Every row comes from one small tree of marks. The marks that hang from a mark follow it in brackets, in alphabetical order. Every link used is in the known rows. Which tree was each row made from?
Known rows
D(E(N)): [ 48  -5  20 -12  15 -12  15 -32   5  13 -16 -11  28  -4  -6 -15  13]
M(D(E) J N(L)): [-13  -5 -32 -21  21   4  -4 -11  12  11  23  12   3 -11   0   0   4]
W(J(M) V): [-13  -7  18   6 -12  19  13  31  -8 -16 -11  -3   6 -13  14   3  -5]
D(E(N(L W) V)): [ 28  -7   9   7  16  -6  -9 -33   6  15 -32 -19  16  14 -21 -19  -2]
N(W): [ 58  23   2  15  -1 -34   3  -1   5 -20   8  -6  -7  12  12  -6  14]
W(J(M(D(E(V)) N(L)))): [-23   2   2   1   4  29   0  12  -9  -1  -5  -1  13 -12   1  -5  -8]
N(L W(J(M) V)): [-13  -2  -2  28 -10 -22 -21  17  -5 -18  -5 -16  -7  14  12  -2  -5]
J(M(D N(L) V)): [ 11 -11  -3  -1  -8  20  13   9  -6  19  22  16  -6  -9  -4  26   0]
D(E(N(L W(J(M))) V)): [  7  -9  13   7  10   2 -13 -25  -2  11 -33 -20  19  10 -18 -21 -12]
W(J): [ 15  16   3   3   8   3  10   9   1 -19 -10  -1  20  -5  14  -9  15]
W(J(M(D N(L))) V): [-36 -11   5   1  -9  22   5  27  -7  -6   1   4   0 -14   6  11  -5]
M(D N V): [ 10   8  -6 -17   4  14  20 -10  13  18  34  34 -12 -14 -16  33   9]
E(D N(L W(J(M))) V): [-21  -6 -12  12  -6  17 -26 -17  -3   7 -62  -8  -8  35 -18 -30  -4]
J(M(D V)): [ 22  -3  14  -5 -20  13  24  15 -12   9  11   9 -12   0   8  22   3]
W(V): [50 -6  9  8 -2  2 23 12  8 -6 -7  0 -4 -1 10 11 17]
N(L W(J(M(D(E))) V)): [-27  -1   5  19 -11 -25 -21  12  -7 -13  -3 -20 -11  13  10  -2  -8]
N(L W(J(M(D)) V)): [-23   0  -3  22 -14 -25 -20  17  -7 -15  -2 -14 -13  17  11   2  -3]

Which tree is each row?
[-22   5   0 -31  -3   2  15  -3   9   5  17  15 -12  -1   5  14  -3] -> M(D(E) J V)
[-15   3  -3  -1   0  17   3  15  -9  -5   4   4  13 -13   8  -1   2] -> W(J(M(D N(L))))
[-29   3 -12 -34  11  16  11 -11  16  13  38  31  -6 -22 -11  18 -12] -> M(D(E) J N V)
[-25  11 -10  -1  15   3 -19 -15   6   9  12   1  -8  -3 -16  -1  -8] -> M(D(E(V)) N(L W(J)))
[-14   6 -46  -9   9 -17 -15  -3  11  -4  31  17 -13   4   1   3   5] -> M(D J N(L W))
[  9  -8   5   3  -6   3   1   6  -9  10  20  -3 -10  -9   2  10  -8] -> J(M(D(E) N(L W(V))))
[ 50 -13  -8  13   4  18  11  10  -6   7  10   4  13 -12   5   7   7] -> J(M(N(L)))
[ 11  -5 -17  12  -1   8 -22 -26   5  12 -61  -6 -13  40 -20 -26   8] -> E(D N(L W) V)
[-27   2   1  -2  -4  20   5  14  -7  -2   9  10   9 -13   3   9  -4] -> W(J(M(D N(L) V)))
[-19  -3 -16 -20   5  -9  -7 -16   4   6 -12  -2  -4  17  -6 -12  -2] -> M(D(E(N(L W) V)) J)
[-16  14  21   7 -15 -19  -4  15  -7 -21   6 -11 -13   0  11  -5 -12] -> N(W(J(M(D(E))) V))
[-22  -6 -10 -25   1 -24  -3 -12   4   4  -1  -1  -6  11   3  -7   3] -> M(D(E(N(L W(V)))) J)
[-28  -5  17  -2 -16  17  13  31 -12 -12  -8  -1  -4 -10  13   7  -3] -> W(J(M(D)) V)
[ 14  14  -9  -7   1 -12   5  -4   9   0  31  17 -22  -7  -7  15   8] -> M(D N(W(V)))
[  8  -7  17  -1  11 -25  -6 -27   4   7 -17 -18  20   3  -7 -17   1] -> D(E(N(L W(J V))))
[26 -7 -1 14 -6 10  3  7 -3  6 22 11  0 -9 -3 17 -8] -> J(M(N(L W) V))
[ 36  -5  13  -1  14 -30  -3 -34   5  11 -14 -18  21   7  -6 -17   9] -> D(E(N(L W)))
[-18   7   8  -4   2  31   5  12  -9  -4  -2   1  12 -17   0  -6  -9] -> W(J(M(D(E(V)) N)))
[  4  18  10  14  -7 -25  -4  11   3 -29   1  -6  -8   5  10  -5   0] -> N(W(J V))
